Known rows, with every step that occurs
J-D: [-0.031 -0.835 -1.921  3.345 -2.007  3.299  1.343  1.121 -0.325  2.707
 -5.657 -0.419  2.868  2.546 -0.493  1.274 -2.690]
K-F-D: [-1.291 -3.751 -0.850 -2.145  0.231 -2.205  2.487  1.207  0.826 -3.614
 -0.406 -0.971  1.012 -0.790  1.435  0.912 -0.769]
S-K-F: [-2.011  1.045  1.863  1.104  0.542  1.336 -0.714  0.094 -1.821 -3.921
  3.712 -2.797 -6.254 -0.656  0.122  1.124  1.961]
K-F: [-1.880 -1.874  1.459  1.627 -0.570  0.125 -0.064 -0.079  0.446 -3.413
 -0.957 -1.814  0.040 -1.575  0.111 -0.219  1.313]
F-D-M: [ 2.048 -3.420 -2.918 -1.336 -0.500 -2.623 -0.487  0.395  2.783 -0.202
  2.430  3.558  4.726  0.109  1.255 -0.265  0.531]
M-D: [ 0.133  1.720 -2.098 -2.383 -0.841  2.566 -0.833 -0.034  1.849  3.229
 -1.716  3.412 -0.607 -1.156 -5.146  0.470 -2.247]
D-M: [ 1.540 -1.820 -0.902  2.665 -1.202 -0.287 -2.748 -0.981  2.838  0.165
  1.833  2.445  3.937 -0.623  0.078 -2.079  2.695]
J-K: [-0.325  0.267  4.037  3.826 -2.679 -4.348 -1.660 -1.938 -0.058  2.930
 -5.440  1.355 -0.362 -0.939 -5.835  0.169 -2.198]
K-F-D-M: [ 0.492 -4.848 -2.595 -0.290  0.017 -1.791 -0.249  1.178  2.426 -4.990
  2.722  0.316  3.996 -1.245  4.382 -0.223  3.913]
S-K: [-0.393  2.219  1.641  0.416  0.194  0.464 -1.352 -0.889 -1.386  1.062
  3.494  0.382 -5.326  0.952 -2.956  0.760 -1.607]
D-M-K-F: [ 0.146  1.177  1.395  3.113 -1.234 -0.360 -2.021 -0.677  2.958 -3.798
  2.714 -2.000  6.363 -1.219  3.261 -1.589  6.924]
M-K-F-D-S: [-0.636  0.490  0.945 -2.361 -0.164 -2.892  2.206  1.695 -1.872 -3.670
 -4.544 -3.640  4.314 -0.105 -0.813  1.364  0.983]
F-K-M-D-S: [ 2.299 -3.555 -0.941 -1.744 -0.314  5.185 -2.053 -0.858 -2.092  3.603
 -3.824  2.570 -3.280  0.277 -5.758 -0.810 -4.678]
M-K: [ 0.170  3.790  3.373  0.505 -1.661 -1.571 -0.163 -1.547  1.624  2.039
 -1.013 -0.386  4.814  0.985 -2.745 -0.598 -1.304]
F-D-S-K-M: [ 2.141 -0.898 -0.902 -2.610  2.126 -0.182  0.920  0.942 -4.487  2.601
  0.515  0.885 -5.495  1.431  2.268  0.237 -4.255]
L-K-M-D: [-0.638  1.541 -1.949 -2.132  2.893  3.154  3.013 -1.272  1.341  6.322
  1.699  3.116 -2.752  0.688  3.964 -1.845 -3.570]
L-K: [-2.760  0.413  1.072  0.422  1.410 -1.465  2.760 -1.353  0.849  1.685
  0.805  0.109 -0.533  1.684  0.000 -1.300 -2.468]

Rows
[ 0.459 -1.821 -2.121 -1.121  1.013 -0.617 -0.623  1.231  0.089 -5.290
  7.240 -0.694 -2.444 -0.215  4.352  1.296  4.350]  S-K-F-D-M
[ 1.787  0.468 -2.081 -1.683  0.244  4.099 -0.054 -0.760  1.850  5.920
 -0.520  4.017 -1.096 -1.100  0.852 -1.372 -3.324]  K-M-D
[-1.819  0.553  1.084  1.232  1.120  1.346 -1.301  1.501 -4.988 -4.613
 -0.590 -3.636 -7.124 -0.854 -2.453  1.159  2.656]  D-S-K-F
[ 2.484  1.218 -0.469 -1.512 -1.065 -3.708 -0.286 -0.404  3.787  0.387
  2.590  1.631  8.782  1.253  1.596 -0.350  1.467]  F-D-M-K
[ 1.244  0.787  1.016  1.528  1.493  1.982 -1.200 -0.257 -4.736  2.849
 -0.059 -0.101 -6.221  0.504  1.090 -1.290 -2.349]  D-S-K-M
[ 2.232  2.658  1.302  2.293 -1.795 -0.888 -2.723 -1.490  3.405  0.468
  2.224  0.682  7.530  0.293  0.313 -2.054  3.545]  D-M-K
[-1.417  2.337  3.494  1.601 -1.019 -0.745  0.069 -0.587  1.346 -2.711
 -0.818 -3.636  3.906 -0.560  0.226 -0.106  2.469]  M-K-F
[ 0.665  0.833 -1.609  5.000 -2.094  3.864 -0.441  1.459  1.295 -2.855
 -1.607 -3.439  8.206  1.462  5.562  0.358  6.276]  J-D-M-K-F
[-0.835  0.656  1.604 -2.410 -0.618 -2.896  2.694  0.614  1.506 -2.914
 -0.220 -2.621  4.681  0.158  1.566  1.515  0.023]  M-K-F-D
[-2.192 -3.670 -2.564 -1.192  2.499 -2.561  3.097  0.795  2.257 -4.504
  4.882 -0.856  2.111  0.673  7.191 -0.675  3.639]  L-K-F-D-M
[ 1.583  1.280  0.854  1.487 -1.126  0.610 -1.263 -1.980  0.443  7.475
 -4.838  4.081 -2.657 -1.767 -2.009 -0.541 -3.490]  J-K-M-D
[-1.471 -0.657 -0.104 -2.520  1.271 -0.911  1.763  1.332 -1.644 -3.810
  4.153 -1.750 -5.161  0.424  1.257  2.630  0.009]  S-K-F-D
[ 0.329  4.059 -2.320 -2.866  0.563  3.908 -2.298  0.980 -4.130  2.184
 -1.365  1.642 -7.713 -0.696 -7.260  1.731 -1.098]  M-D-S-K
[ 0.492  0.493 -0.871 -3.331  1.216 -1.648  0.564  1.558 -4.293 -0.072
 -0.504  0.363 -4.842  1.276 -3.509  2.183 -3.187]  F-D-S-K
[-4.213 -0.926  1.373  1.198  1.706 -0.784  3.336 -0.377  0.169 -2.835
  1.253 -3.147 -2.135  0.339  2.810 -0.690  0.957]  L-K-F
[ 1.823  0.848  0.351  1.627 -0.586  0.659 -2.044 -0.491 -3.148  6.754
 -8.967  3.127 -3.450 -2.119 -4.369 -0.574 -2.880]  J-K-M-D-S
